Each row was made from one small tree. Brackets hold a mark, then the marks that hang from it, in the order of their numbers. Every link used is in the known rows. Write each row's tree.
(in the rows, 128 means zero)
Known rows
[J_640 [J_231 J_17 J_25 J_115 J_411]]: [135 143 115 193 106 181 152  88 156 144 166 102  81  96 114  57 120 143
  91 154]
[J_231 J_25]: [123 150 119 131 121 146 143 130  95 127 105 134 118 129 133 120 147 145
 140 142]
[J_231 J_115]: [125 114 118 144 132 135 151 110 152 127 146 121 119 140 111 123 115 133
 125 128]
[J_115 [J_231 J_800]]: [104 148 166 135 115 109  92  96 130 147 159  96 113 128 132 119 136 167
  94 150]
[J_411 [J_231 [J_17 J_304] J_25 J_115]]: [146 103 117 161 116 155 152 102 150 151 125 123  99 110 113  90 147 137
 111 177]
[J_17 J_231 J_304 J_426]: [191 113 129  99 137 130 113 127 121 167  78 145 144  93 102 104 153 141
  85 169]
[J_640 [J_231 J_17 J_411 J_800]]: [128 154 152 173 114 152  98  96 166 155 194  80  83  75 130  72 114 139
  61 145]
[J_242 [J_231 J_17]]: [127 117 127 148 117 143 119 119 149 136 183 121 106 102 110 106 121  91
  99 121]
[J_411 [J_231 [J_17 J_304 J_426] J_25 J_115]]: [162 102 107 144 119 167 142 103 129 174 110 121 110 101 113 107 161 130
  85 194]
[J_242 [J_231 [J_17 J_426] J_25 J_115 J_800]]: [117 146 123 149 118 175 132 101 121 168 188  98  80 102 108 108 141 123
  67 155]
[J_231 J_17 J_115 J_411 J_800]: [119 138 144 192 124 150 126  90 173 163 184  79  84 128 133  95  86 120
  69 134]
[J_17 [J_231 J_115] J_426]: [146 105 125 115 112 133 135 103 139 145 125 127 134 127  91 108 129 142
 106 163]
[J_231 [J_17 J_304] J_25 J_115]: [160 129 109 158 140 163 152 119 148 158 128 125  96 112 125 102 125 124
  95 149]
[J_231 J_17 J_25 J_115 J_411 J_800]: [116 158 133 193 116 168 143  94 142 162 163  84  74 132 141  86 103 136
  81 148]
[J_242 [J_231 J_25 J_115 J_800]]: [102 145 126 150 126 157 157 109 121 132 171 114  80 116  96  94 147 158
 118 137]
[J_640 [J_231 [J_17 J_426] J_25 J_411]]: [154 154 114 160 103 187 121 101 109 168 134 108 100  75 131  81 144 132
  69 172]
[J_304 [J_17 [J_231 J_411] J_426]]: [157 123 129 106  97 145 135 109 128 177 113 103 137 107 107  75 126 128
  76 184]
[J_304 [J_17 J_231]]: [130 121 138  92  95 119 138 123 159 141 148 110 132 112 106  85 123 131
 115 167]

Which tree is each row?
[148 138 138 130 118 158 103 111 106 183 118 105 100  83 136 114 174 143
  67 199]
[J_411 [J_231 [J_17 J_304 J_426] J_25 J_800]]
[102 148 171 150 104 113  77  90 156 162 191  82 101 122 142 118 120 138
  68 150]
[J_115 [J_231 J_17 J_800]]
[161 133 158 113 140 114 107 126 146 151 115 126 116  93 109  89 142 162
  94 156]
[J_17 [J_231 J_800] J_304]
[156 142 133 149 120 141 111 108 126 169 116 124 108 109 137 100 147 141
  81 168]
[J_115 [J_231 [J_17 J_304] J_25]]
[143 120 130  75 100 133 129 123 135 166 133 111 144 106 105 100 138 127
  89 184]
[J_304 [J_17 J_231 J_426]]
[122 125 133 178 132 153 147  92 145 142 173 102  87 115  94  76 114 142
  94 123]
[J_242 [J_231 J_115 J_411 J_800]]
[192 123 131 162 127 147  92  91 128 205 104 111 124 103 131 100 128 122
  29 168]
[J_115 [J_231 [J_17 J_304 J_426] J_411]]
[149  81 125 156 124 139 135 101 183 151 148 116 110 108 108 100 130 120
  97 165]
[J_411 [J_231 [J_17 J_304] J_115]]
[188 135 148 129 140 140 104 110 116 186  81 118 120  87 110  82 142 158
  57 175]
[J_17 [J_231 J_411 J_800] J_304 J_426]
[131 141 115 194 112 172 157  97 138 152 140 108  90 139 131  87 104 120
 100 144]
[J_231 J_17 J_25 J_115 J_411]
[165 167 131 125 135 173  98 118 121 185 145 105  88  43 129  96 170 154
  42 180]
[J_640 [J_231 [J_17 J_304 J_426] J_25 J_800]]
[179 111 116 187 147 156 142 103 175 171 130 113 101 114 122  85  97 108
  69 136]
[J_231 [J_17 J_304] J_115 J_411]
[114 172 161 185  94 146  99  81 117 171 151  82  86 126 150  83 126 154
  68 166]
[J_115 [J_231 J_17 J_25 J_411 J_800]]
[142 162 147 137 105 156 119 105  81 166  90 111 110 112 120  81 150 166
  90 181]
[J_17 [J_231 J_25 J_411 J_800] J_426]
[174 144 152 162 132 143  76  88 129 213 126  87 107  95 140  99 129 139
   8 173]
[J_115 [J_231 [J_17 J_304 J_426] J_411 J_800]]
[140 151 136 151 107 165 141  87 104 167 109 105 102 124 106  76 136 175
  86 183]
[J_17 [J_231 J_25 J_115 J_411 J_800] J_426]
[166 141 138 124 150 145  88 124 134 193 138 104 110  83 142 131 135 115
  36 155]
[J_231 [J_17 J_304 J_426] J_800]
[171 155 139 101 133 147 114 127  92 174  79 132 115  86 112  96 173 173
  83 186]
[J_17 [J_231 J_25 J_800] J_304 J_426]
[146 153 131 157 137 166 130 107 170 160 181 100  71  63 114  73 144 163
  66 163]
[J_640 [J_231 [J_17 J_304] J_25 J_115 J_800]]
[184 156 139 133 130 160 120 112  86 185  62 125 111  89 117  72 160 172
  70 188]
[J_17 [J_231 J_25 J_411 J_800] J_304 J_426]
[132 149 134 171 103 146 132  93  90 149  94 119 115 141 133  85 144 167
 114 161]
[J_115 [J_231 J_25 J_411]]
[121 141 112 145 116 163 159 108 138 119 156 125  99  99 101  85 152 173
 131 151]
[J_640 [J_231 J_25 J_115]]
[156 163 145 133 127 148  84 100 104 204 125  98 103  93 144 117 161 152
  34 187]
[J_115 [J_231 [J_17 J_304 J_426] J_25 J_800]]
